Every row comes from one small tree of marks. The marks that hang from a mark follow it in brackets, in alphabetical order. Every link used is in the known rows. Which tree was each row made from?
Known rows
gozi[bezovel[finos suri vute] dukevo]: [ 0.48 -0.45  6.45 -1.85 -4.12 -3.78 -1.54  3.68  0.15 -1.40  5.31  3.78
 -3.11 -0.03 -1.51 -5.86 -0.64  2.10  0.97  1.13  2.39]
finos[bezovel[gozi[dukevo]] donad]: [-3.25 -0.64  3.27 -5.01 -3.72  0.24 -0.57  3.00  2.29 -3.99  3.96  3.75
  0.96 -1.65 -1.12 -3.20  1.94 -1.19 -2.92  2.52  4.05]
bezovel[finos[donad] gozi vute]: [-2.28  0.18  4.17 -1.64 -5.48  0.03 -1.39 -0.68  1.45 -2.91  3.35  4.97
  0.78 -0.83 -1.05 -5.31  1.57  0.39 -2.28 -0.68  1.43]
dukevo[gozi[bezovel[femis suri vute]]]: [-3.54 -0.06  3.38  1.80 -3.34 -0.79 -1.78  2.59 -1.83 -0.33  2.83  4.40
 -4.07  0.34 -1.12 -7.17 -0.54  2.02  0.29 -2.52  5.05]
bezovel[femis finos suri vute]: [-1.40 -0.94  5.43  0.08 -3.13 -1.07 -0.76  0.65  0.19 -1.25  2.97  3.38
 -1.88  1.92 -0.96 -5.95 -0.47  2.59  0.93 -1.32  0.29]
suri[bezovel[finos vute]]: [ 0.82  1.15  6.86 -0.65 -4.19  0.42 -0.87  1.14  1.94 -0.21  3.24  5.37
  0.54 -0.47  0.42 -4.79  0.34  0.37  0.20 -2.32 -0.79]
dukevo[gozi[bezovel]]: [-3.74  0.80  2.51 -0.35 -4.44  1.47 -0.48  3.41 -0.08 -1.37  1.59  5.32
 -1.44 -2.00 -0.44 -5.37  0.39 -0.48 -1.52 -1.59  3.06]
gozi[bezovel]: [-1.96  0.67  2.72 -0.51 -5.08 -0.04 -0.74  2.82  0.92 -1.53  2.73  3.85
 -2.13 -1.38 -0.23 -3.19 -0.59 -0.79 -1.24 -1.52  1.12]
vute[bezovel[gozi[dukevo] suri]]: [-2.57 -1.70  4.98 -2.09 -5.25 -1.31  0.06  0.47  3.18 -2.27  2.89  2.89
 -1.51  1.17 -0.88 -4.89  0.72  1.25 -2.54  3.93  2.85]
bezovel[femis finos gozi[dukevo] suri]: [-3.86 -3.29  5.56 -1.54 -3.44 -2.36 -0.43  0.54  1.78 -3.58  1.31  4.47
 -1.19  0.18 -1.74 -4.97 -1.29  1.71 -2.17  2.11  2.00]
donad[finos[bezovel[gozi]]]: [-3.02 -0.19  3.03 -1.56 -3.03  3.91 -1.81 -0.52  3.77 -3.59  2.29  4.53
  0.67 -1.10 -1.05 -4.20  1.38  0.18 -1.32  1.41  1.65]
finos[bezovel]: [-1.82  1.09  3.06 -3.00 -3.13  2.27 -0.60  3.22  2.19 -2.38  2.33  2.15
  0.35  0.02  0.25 -3.36  0.96 -1.15 -0.33 -0.15  0.02]
finos[bezovel[gozi suri]]: [-3.21 -0.37  3.33 -2.50 -4.30  1.73 -0.80  1.54  3.46 -4.32  1.43  1.53
  0.05  3.10 -1.11 -4.49  1.44 -0.95 -1.53  1.38  2.49]
gozi[bezovel[femis suri] dukevo]: [-2.22 -1.73  3.96 -0.31 -3.30 -3.19 -0.36  4.06 -0.18 -1.72  3.80  4.29
 -3.91 -0.61 -1.07 -3.78 -2.03  1.54 -0.83  0.49  3.58]
bezovel[femis gozi vute]: [-3.37 -0.15  3.01  0.40 -3.30  0.98 -2.90 -0.97  0.89 -1.03  0.76  3.68
 -3.12 -1.89 -1.03 -6.24 -1.77  0.31 -1.40 -1.38  2.67]
dukevo[gozi]: [-4.29  0.29  2.02 -1.06 -4.13  3.70  0.26  2.27  1.17 -1.12  0.44  5.19
 -0.98 -1.48 -0.08 -5.50  1.20 -0.61 -1.68 -1.04  1.70]
gozi[bezovel[femis vute]]: [-1.70  0.57  3.34  1.11 -2.88 -1.48 -2.62  2.03 -1.20  0.22  3.44  3.79
 -3.73 -2.12 -0.49 -4.75 -1.91  1.35  0.34 -3.06  2.59]
finos[bezovel[gozi[dukevo] vute] donad]: [-2.13  0.04  3.79 -4.25 -2.61 -0.16 -2.10  2.71  1.32 -2.54  5.15  3.41
 -0.52 -1.68 -1.20 -5.02  1.88 -0.37 -1.46  1.79  4.75]
bezovel[femis gozi[dukevo] suri]: [-4.14 -2.91  3.85 -0.94 -3.41 -0.60 -0.41  0.87  1.96 -2.79  0.95  4.00
 -3.15 -0.05 -1.68 -4.78 -1.38  1.00 -2.31  2.07  3.65]
bezovel[femis finos[donad]]: [-3.24 -0.77  3.96 -1.39 -4.23 -0.95  1.15  1.03 -0.14 -2.51  3.13  5.41
  0.88 -0.68 -0.30 -2.54  0.51  1.71 -2.10 -1.94 -0.14]

Which tree is each row?
[-2.16 -1.16  6.13 -0.31 -4.54 -2.30  0.89 -0.15  0.62 -1.98  3.34  2.55
  0.38  2.74  0.23 -3.84  0.65  3.46 -0.54 -0.09 -1.01] -> vute[bezovel[femis finos suri]]
[-1.54  0.31  5.05 -2.66 -6.13 -1.21  1.66  0.67  1.21 -2.21  5.39  4.21
  2.76  0.17  0.61 -2.36  2.98  1.39 -1.94  0.16 -0.88] -> vute[bezovel[finos[donad]]]
[-4.32 -2.48  4.99 -0.36 -4.61 -0.79 -0.21 -1.06  1.68 -3.83  0.50  3.83
 -0.76  1.87 -1.53 -4.89 -0.97  1.29 -2.31  0.47  0.74] -> bezovel[femis finos gozi suri]
[-0.87  0.45  5.10  1.11 -2.37  1.06 -1.05  0.74  0.98  1.40  2.55  5.20
 -1.92 -0.99  0.51 -4.82 -1.41  0.60 -0.22 -3.06  1.55] -> suri[bezovel[femis vute]]
[-3.39 -2.69  5.04 -1.05 -3.83 -2.20 -0.29 -0.14  1.56 -2.15  2.62  3.42
 -2.07  0.85 -0.86 -5.02 -0.72  2.47 -2.18  3.11  3.35] -> vute[bezovel[femis gozi[dukevo] suri]]
[-1.57  0.79  3.54 -1.23 -2.64  3.42 -3.72 -1.00  3.26 -2.29  3.29  3.97
 -0.59 -1.07 -1.43 -5.93  1.56  0.92  0.49  0.71  2.52] -> donad[finos[bezovel[gozi vute]]]
[-2.77 -1.01  3.49 -1.33 -3.85  3.31 -1.12 -1.08  3.86 -4.49  2.42  3.75
  0.01  2.10 -1.68 -4.74  2.27  0.79 -0.49  2.60  2.37] -> donad[finos[bezovel[gozi suri]]]
[-1.80  0.06  3.40 -2.09 -3.13 -0.13 -0.66  2.38 -0.38 -1.71  5.34  2.19
 -1.13  2.77 -0.66 -4.18  1.98  1.77  0.31 -1.26  3.41] -> finos[bezovel[femis suri vute] donad]
[-3.17  0.58  3.04 -1.95 -2.59  0.02 -2.51  0.44  0.24 -2.68  3.67  3.02
 -0.18 -0.59 -0.76 -4.60  1.09  0.23 -1.19 -1.48  4.27] -> finos[bezovel[femis gozi vute] donad]
[-0.54  1.23  4.57 -1.76 -5.61 -2.25 -1.13  2.77 -0.66 -1.65  5.95  4.82
 -0.32 -1.27 -0.80 -4.09  1.38  1.14 -0.52 -2.21  1.36] -> gozi[bezovel[finos[donad] vute]]
[-3.06 -1.54  5.31  0.23 -3.84 -0.88 -1.91 -1.41  0.89 -2.70  1.46  3.34
 -2.15  1.73 -1.79 -7.19 -0.87  2.03 -0.49 -0.44  1.65] -> bezovel[femis finos gozi suri vute]
[-3.30 -1.20  3.74 -0.29 -1.75 -0.34 -2.84  0.67  1.14 -0.55  1.74  4.22
 -3.91 -3.20 -1.46 -6.64 -1.99  0.88 -1.52  0.25  3.71] -> bezovel[femis gozi[dukevo] vute]
[-2.97  0.33  3.69 -1.21 -1.53  0.91 -3.52  0.55  0.91 -1.98  1.65  2.54
 -1.17 -0.66 -0.91 -6.10 -0.64  0.39 -0.41 -1.31  3.08] -> finos[bezovel[femis gozi vute]]
[-4.32 -2.01  3.38 -1.02 -2.46 -0.12 -1.21  1.21  1.92 -1.84  0.57  4.75
 -2.75 -3.02 -0.99 -4.42 -2.06  0.23 -2.89  1.08  2.78] -> bezovel[femis gozi[dukevo]]
[-3.94 -2.30  4.39 -2.38 -1.93 -1.13 -1.27  2.20  1.83 -3.96  1.93  2.44
 -1.48  0.73 -1.46 -4.66 -0.61  0.79 -1.41  2.74  4.23] -> finos[bezovel[femis gozi[dukevo] suri]]
[-2.67 -1.82  4.92 -0.44 -4.10 -0.73  0.74  0.97  0.75 -2.73  1.61  3.65
 -0.99  2.44 -0.62 -4.02 -0.56  1.93 -0.56 -0.91 -0.79] -> bezovel[femis finos suri]
[-3.31  0.27  2.26 -3.53 -4.81  1.67 -0.60  1.43  2.32 -4.22  3.11  3.51
  1.71  0.08 -0.62 -3.33  2.29 -1.40 -2.90  0.37  2.76] -> finos[bezovel[gozi] donad]
[-3.69 -1.79  3.86 -1.38 -0.55  1.25 -2.28  0.12  2.54 -3.12  2.75  5.07
 -0.51 -3.11 -1.71 -3.91 -0.29  1.91 -1.31  2.55  3.56] -> donad[finos[bezovel[femis gozi[dukevo]]]]
[-2.50 -0.46  5.28 -1.25 -4.76 -2.50  1.43  0.12 -0.38 -1.69  5.07  4.59
  1.66 -0.35  0.77 -2.20  1.67  2.85 -1.86 -1.12 -0.75] -> vute[bezovel[femis finos[donad]]]
[-1.33  0.56  3.66  0.16 -0.63  2.38 -2.59  0.30  0.76 -0.72  4.12  3.85
 -1.33 -1.44 -0.78 -4.52  0.57  2.80  1.69 -1.23  1.72] -> donad[finos[bezovel[femis vute]]]
[-3.04 -0.86  3.81 -3.88 -2.49  0.57 -1.65  2.75  2.95 -3.23  1.92  2.86
 -0.09 -1.98 -0.95 -4.55  0.43 -1.27 -1.90  2.57  2.72] -> finos[bezovel[gozi[dukevo]]]
[-2.25 -0.42  4.76  0.28 -3.64 -2.89 -0.91  2.36 -0.56 -2.59  2.66  4.58
 -0.77 -1.63 -0.66 -2.98 -1.71  1.37 -1.06 -2.53 -0.17] -> gozi[bezovel[femis finos]]
[-3.44 -1.11  4.48  0.72 -3.67  1.29 -0.62 -0.75  2.43 -1.42  0.26  5.89
 -0.64 -1.50  0.11 -3.68 -1.77 -0.76 -3.29 -1.24  2.04] -> suri[bezovel[femis gozi]]
[-2.50 -1.22  3.48 -0.24 -2.16  2.44 -0.40  0.21  1.80 -2.96  3.08  3.55
 -0.82  2.42 -1.00 -3.34  1.22  2.56  0.94  0.27  1.44] -> donad[finos[bezovel[femis suri]]]
[-2.94 -0.88  3.12 -2.34 -3.82  0.34  1.09  2.63  0.07 -3.23  4.39  2.70
  0.41  3.32 -0.51 -2.22  1.81  0.84 -0.75 -0.41  2.55] -> finos[bezovel[femis suri] donad]
